What can hang from each mark:
S: A B
A: G S U X
X: A
G: A J
B: D S U
D: A
U: B
M: A

Each row was made from one small tree. The marks that hang from a mark follow it in brackets, in alphabetical order. Every link used is in the known rows. Write each row's tree.
Known rows:
G[A[S U X] J]: [-18.1   0.6 -12.7   1.5 -35.4 -16.7   2.9 -34.8  -2.7   3.4  29.6  15.3
  -8.9  27.6  -1.7   9.4 -16.8 -22.2  -9.0  -4.7  18.8 -50.4  23.6  -4.7
   9.3 -15.6 -25.0 -24.7 -12.2   6.5]
G[A[S[B] U X] J]: [-15.0  -5.4  -7.7 -12.1 -32.6 -18.1   4.1 -34.3  -3.2   1.3  22.4  12.6
  -7.8  33.6  -2.1   9.9  -9.6 -24.0 -10.8 -11.1  13.9 -58.2  25.7  -1.3
  11.1 -13.0 -28.3 -21.9 -13.2  -6.9]
A[G[J] U[B[D]] X]: [-10.4  21.4  -6.6  18.5 -33.1   5.9 -13.4 -43.7 -13.7   4.9  42.2  24.4
  -5.6  26.0  -6.0   8.2 -22.9 -20.5 -26.3 -15.3  21.8 -56.7  33.6 -15.8
  -2.7 -18.3 -29.4 -18.6 -24.2   3.4]
S[B]: [  2.4  -3.3  -2.9  -7.6 -21.5   0.8   3.1 -16.4   3.7 -14.8   1.5  16.8
  -7.3  15.4   5.5  -4.5  -7.0  -8.1  -7.1   3.1  11.5 -30.4  20.5  -8.4
  11.9 -21.8 -25.0   0.0 -16.5  -7.1]
S[A[G] B]: [ -5.3   1.2   2.1 -24.3 -33.4  -2.5   2.7 -20.1 -11.2  -9.8   2.7  26.4
  -7.6  18.0   6.1   6.5  -2.9 -14.2 -16.2   2.6  13.2 -38.2  25.3  -5.3
  11.2 -21.4 -25.8   4.4 -19.2 -17.7]
B[D S[A[G[J]]]]: [-21.1  -6.1  -2.9  -9.3 -27.4  -6.2  -6.5 -18.4  -7.1   6.2  19.7  40.6
 -14.8  22.7  -5.3  11.0  -9.5 -28.6 -35.0 -10.2   9.5 -45.7  32.3  -9.2
  -4.7 -22.8 -19.9  -9.6 -22.4   1.3]
B[D S[A] U]: [-20.2  -9.1  -0.4  -2.9 -29.5  -2.2  -9.3 -13.3   3.8   8.6   5.1  49.3
 -15.8  27.0  -3.4   2.4 -17.1 -50.6 -25.4  -8.8   5.1 -38.9  26.8 -11.5
   4.2 -21.4 -26.8  -3.4 -21.3  -8.8]
S[A[G[J] X] B[D U]]: [-16.9   2.0   9.4  -9.5 -35.6  -7.1  -0.2 -30.9  -6.2   6.4  21.4  36.6
 -11.0  28.8  -7.0   7.8 -11.8 -42.0 -18.7 -18.8   7.8 -59.8  42.6 -13.7
  -5.3 -27.8 -33.5  -4.8 -23.0 -27.0]
A[G S[B[D]] U X]: [-16.0   6.3   2.0  -8.7 -38.1  -1.5   4.9 -46.0 -15.8   5.3  31.3  40.1
  -8.2  32.8  -3.0  19.1  -7.8 -37.8 -16.3 -26.9  22.8 -61.0  23.5 -16.4
  10.1 -15.8 -40.2 -11.0 -28.1 -19.8]
U[B[D[A[G[J]]]]]: [-11.4   9.8 -11.8   3.8 -36.9   9.6 -15.8 -24.4  -5.8  -7.4  27.9  24.4
  -9.0  23.7  -9.3   7.2 -19.4  -3.9 -42.1   4.4  26.4 -41.8  30.9 -21.6
  10.9 -16.1 -15.4 -21.2 -19.7   7.1]
S[A[G]]: [ -7.6   2.8  -2.9  -9.9 -34.2   0.8  -1.2 -19.7  -9.4  -8.1  10.3  28.8
 -10.7  13.7   6.3   6.0  -8.3 -11.7 -13.7   7.0  17.6 -31.1  21.7  -5.3
   9.1 -24.1 -21.9   0.3 -20.3  -3.5]
X[A[G[J] S[B] U]]: [ -8.5   6.6  -4.0 -26.3 -26.3 -17.3  -2.4 -48.4  -0.3 -11.7  29.1  24.8
  -7.5  27.6   3.1  18.0 -10.6 -16.7 -25.5 -18.1  22.8 -63.8  24.4  -4.7
   8.6 -12.2 -29.6  -6.0 -28.7  -3.2]
M[A[G[J] S[B] U X]]: [-16.2  12.9  -9.9 -19.3 -29.3 -14.5   1.2 -46.8  -9.5   4.3  25.3  25.7
  -7.3  26.0   5.9   8.5  -9.1 -26.7  -9.6 -19.0  16.8 -69.5  32.4 -14.4
   1.9 -12.8 -29.5 -14.2 -28.9  -6.0]
A[S U]: [ -9.0   0.7 -12.0  -3.7 -28.2  -3.6  -8.4 -28.7  -3.1  -4.5  21.0  29.2
 -11.1  22.7   5.8   7.9 -15.6 -16.7  -8.3  -4.3  23.2 -40.8  12.7  -7.3
  12.0 -18.1 -27.3  -5.2 -17.9   4.8]
G[A[S U[B[D]] X] J]: [-20.7   4.3 -12.2  12.5 -37.2  -4.3 -10.2 -35.3 -13.1   9.5  38.3  24.4
 -10.8  37.0  -8.6   8.6 -20.5 -28.5 -29.9 -10.9  15.5 -55.6  26.1  -9.4
   8.2 -10.6 -23.9 -31.4 -18.0   6.1]
A[G[J] U[B[S]] X]: [-19.7  15.9  -3.1  18.0 -27.2  -2.2 -14.5 -37.7 -11.9   1.4  26.9  23.5
  -8.9  25.8  -4.4   5.4 -23.9 -20.4 -26.3 -10.6  14.9 -60.9  28.6  -9.3
  -6.2 -12.8 -26.4 -20.9 -17.7  15.6]
M[A[G[J] S[B[D]] U X]]: [-18.6  12.1 -10.3 -18.1 -31.7  -9.6  -0.8 -49.8  -8.9  14.8  34.3  35.9
  -7.1  30.1   0.1  11.0 -10.3 -39.1 -16.7 -24.9  16.3 -71.4  36.2 -18.8
   0.0 -13.1 -31.4 -16.5 -35.8 -10.1]
S[A[X] B[U]]: [-14.8  -1.7   7.2  -6.4 -30.9  -4.0   2.9 -22.9  -0.8  -2.8  -3.0  28.7
  -9.8  25.7   2.6  -1.6 -13.3 -36.4  -3.8  -2.5   5.0 -48.3  30.7  -7.2
  13.3 -22.3 -36.2   3.0 -19.9 -23.6]
D[A]: [ -6.9   2.0 -10.7  -1.5 -35.6   0.4  -1.4 -16.4   7.0 -15.1   6.6  17.3
  -5.8  17.4   2.6  -1.9 -13.8  -7.1 -15.3  16.4  24.6 -24.7  20.4 -14.7
  26.1 -20.4 -21.3  -9.4 -18.0   4.8]

Write each row's tree:
[-14.3   5.1   2.3 -19.1 -33.9  -6.9  -0.5 -44.1 -15.2   9.8  29.8  31.3
  -4.4  31.8  -5.4  12.0  -7.0 -36.0 -22.6 -19.3  15.9 -63.1  37.8 -12.6
   1.6 -21.5 -36.4  -5.4 -28.7 -22.4] => S[A[G[J] U X] B[D]]
[-17.5   8.9  -6.9   0.8 -32.6 -11.3  -1.4 -40.6  -9.2  -1.8  38.7  25.6
 -12.8  24.9   1.5  16.7 -18.8 -17.0  -7.0 -15.1  24.9 -59.8  24.5  -9.3
   0.3 -17.7 -30.9 -16.6 -19.9   5.2] => A[G[J] S U X]
[-27.9  -6.0   3.9   9.7 -30.1  -3.6  -1.6 -22.1   1.2  13.8   7.7  48.9
 -15.4  29.8  -6.5   3.0 -19.0 -59.6 -18.6 -12.8   4.1 -47.9  29.4 -12.6
   6.7 -20.9 -35.9  -7.5 -25.7 -10.9] => B[D S[A[X]] U]
[-20.9 -12.5  -5.0  -4.6 -25.7  -2.7  -4.0 -13.0  -2.9   6.4   5.2  43.7
 -13.1  23.4  -3.5   4.3  -8.0 -36.4 -26.6  -2.9   5.6 -34.5  24.4  -8.5
  10.2 -18.8 -24.2  -5.6 -24.9  -0.7] => B[D S[A]]
[-15.5   7.7 -11.7 -14.5 -26.3  -6.6   3.2 -42.3  -6.7   4.3  10.6  26.0
  -7.4  23.7  10.8   0.8  -9.6 -34.3  -0.5  -9.4  13.4 -56.9  25.7 -14.5
  14.6  -9.6 -34.5 -11.3 -32.0  -7.7] => M[A[S[B] U X]]
[-13.5  15.1 -10.5  -1.7 -30.3  -6.1 -21.9 -50.6  -8.6  -2.0  42.8  34.5
  -9.1  28.6  -3.6  20.1 -20.8 -20.5 -41.8 -18.7  25.3 -63.5  27.0 -12.0
   2.1  -8.4 -28.0 -16.7 -33.6   8.8] => X[A[G[J] S U[B[D]]]]
[ -9.0   7.7 -10.0  -6.8 -35.1  -3.4  -3.1 -23.2   6.1 -12.1  22.5  13.3
  -8.9  16.7  -0.6   8.8 -15.1   2.7 -22.0   8.9  27.7 -35.1  28.7 -14.3
  12.6 -22.4 -15.9 -15.0 -15.1   8.2] => D[A[G[J]]]
[-19.6   8.7  -4.7  -9.2 -30.7 -13.8   2.1 -37.2   2.4   2.9  16.1  31.9
 -14.3  21.8   8.1   4.0 -13.8 -34.5  -5.3 -16.2   8.5 -67.2  36.1 -15.3
  -2.3 -16.4 -26.8 -12.3 -22.5 -10.7] => M[A[G[J] S[B[U]] X]]
[-17.4   6.6   4.1  -4.4 -37.9  -4.0   3.7 -33.6   5.1  -0.9  26.0  29.2
  -7.9  33.3 -10.0   9.7 -17.0 -34.1 -24.8 -14.4  22.6 -57.7  39.1 -25.6
   9.3 -24.2 -31.7 -15.2 -20.5 -20.6] => S[B[D[A[G[J] X]] U]]
[-18.9  -4.7   1.5  -0.9 -37.5 -11.8   9.6 -24.2   5.0  -2.4   5.9  23.2
 -12.5  30.0   0.1   6.1 -13.2 -38.5  -4.6  -5.7   9.7 -46.8  21.6  -7.3
  16.0 -15.1 -31.5 -14.3  -9.6 -18.5] => G[A[S[B[U]] X]]
[-13.7   0.8  -4.5  -8.2 -29.4  -6.2   4.3 -39.4  -8.3  -3.9  14.8  26.1
  -8.9  28.7   2.8   9.3 -10.0 -26.6  -3.2 -12.0  16.6 -53.3  18.9  -7.2
  18.7 -13.7 -37.4  -7.5 -21.8 -11.2] => A[S[B] U X]
[-11.9  15.0  -9.5   1.3 -37.0  11.3 -19.9 -37.7 -20.5  -0.9  34.6  40.5
 -12.3  28.7  -1.9  17.0 -18.4 -22.0 -31.7 -12.9  25.5 -51.9  18.4 -16.7
   7.2 -12.3 -26.7 -13.6 -23.3   0.8] => A[G S U[B[D]]]
[-20.9   6.6  -8.1  18.7 -30.3  -8.2  -9.6 -28.4  -4.4   5.2  19.5  13.9
  -7.7  31.3  -8.1  -0.3 -22.7 -24.5 -28.3  -2.7  11.5 -52.3  25.6  -5.0
   3.8  -7.3 -21.4 -29.0  -8.5  16.2] => G[A[U[B[S]] X] J]
[ -9.8  15.5  -9.1  21.5 -38.3   7.9 -10.6 -35.7  -9.3  12.4  29.0  19.7
  -0.9  27.5  -4.5   1.0 -21.7 -30.1 -25.8  -5.0  18.8 -42.0  23.9 -15.3
  13.6 -10.7 -30.2 -24.4 -18.6  -2.1] => G[A[U[B[D]] X]]
[-28.4   6.6  -8.7  10.2 -41.4   0.3  -6.1 -34.1 -15.2  -6.6  33.9  31.6
 -14.8  28.2 -11.2  19.1 -17.3 -15.7 -34.6  -5.3  23.7 -57.9  31.7 -19.4
  14.2 -10.1 -22.2 -30.3 -27.0   7.4] => U[B[D[A[G[J] S X]]]]
[-12.0 -10.5  -4.7 -15.4 -31.6 -14.8  -0.7 -17.3  11.6  -2.9  10.7  19.8
 -14.7  29.4   1.3   8.4 -13.7 -23.7 -17.6  -0.4  10.2 -46.4  26.3  -3.0
   6.7 -19.8 -19.5 -15.1  -4.2 -10.2] => G[A[S[B[U]]] J]
[-20.7   1.3   5.4  -2.4 -31.3  -8.7   3.0 -36.3  -3.3   3.0  30.9  40.5
 -17.0  30.5  -6.6  18.5 -13.2 -38.4 -15.0 -26.4  12.6 -64.0  36.2 -14.2
  -4.8 -24.4 -34.0 -11.9 -19.6 -17.7] => A[G[J] S[B[D U]] X]
[-25.2   4.8   3.1 -10.8 -47.1  -5.4   8.2 -33.1  -1.2 -10.9  10.8  33.0
 -13.9  31.8  -1.4  16.6 -14.5 -32.3 -12.8  -8.5  23.4 -57.6  25.5 -19.7
  22.9 -15.5 -33.3 -11.1 -17.8 -20.7] => D[A[G S[B[U]] X]]
[-13.8  -1.8  -9.2 -26.7 -36.5  -5.7  -2.1 -32.4  -1.0 -11.2   9.9  24.8
  -7.6  32.3   1.4   8.7  -8.8 -20.0 -22.0  -1.7  28.1 -49.8  16.3 -15.1
  30.9 -11.9 -29.5  -9.4 -22.4 -11.3] => D[A[S[B] U]]
[ -8.6   7.0  -6.4  -5.4 -29.4  -7.2   2.7 -37.3   0.5 -16.5  20.1  27.9
 -12.2  14.1   5.4  15.0 -14.6 -12.6 -15.9  -4.8  23.3 -40.0  17.5  -6.3
  15.0 -16.2 -27.6  -4.9 -27.4   6.0] => X[A[G S]]
[ -9.6  21.6 -16.0  15.2 -26.3  11.5 -15.4 -41.3  -7.8  12.5  22.4  29.4
  -2.2  21.7   1.6  -7.6 -21.8 -35.2 -17.4  -7.0  14.6 -49.7  32.3 -21.9
   9.0  -9.9 -32.5 -16.7 -35.0   5.2] => M[A[U[B[D]] X]]
[ -3.2   0.1  -2.0 -26.8 -30.9  -3.7  -5.8 -26.8  -7.1  -0.9   4.8  22.9
  -4.1  23.9   6.0   0.8  -6.1 -21.3 -14.1   1.5  14.2 -42.5  24.5  -3.8
  16.1 -18.6 -29.7   5.4 -22.2 -16.7] => S[A[U] B]
[ -9.1  24.4 -16.6  16.9 -25.8   7.1 -13.6 -37.0  -7.3   5.0  14.6  18.6
  -1.7  19.0   8.9 -10.7 -23.3 -22.3  -8.2   2.6  15.8 -47.9  27.9 -17.7
  12.0  -7.2 -29.5 -14.3 -28.6   9.8] => M[A[U[B] X]]
[-17.3  -2.2 -14.6 -10.7 -41.7   1.2  -9.4 -32.8  -1.6   0.3  28.0  36.3
 -10.0  34.8  -1.5  14.2 -16.2 -29.6 -29.8  -6.4  30.9 -43.2  16.8 -20.2
  25.9 -15.4 -29.3 -14.7 -28.4  -1.9] => B[D[A[S U]]]
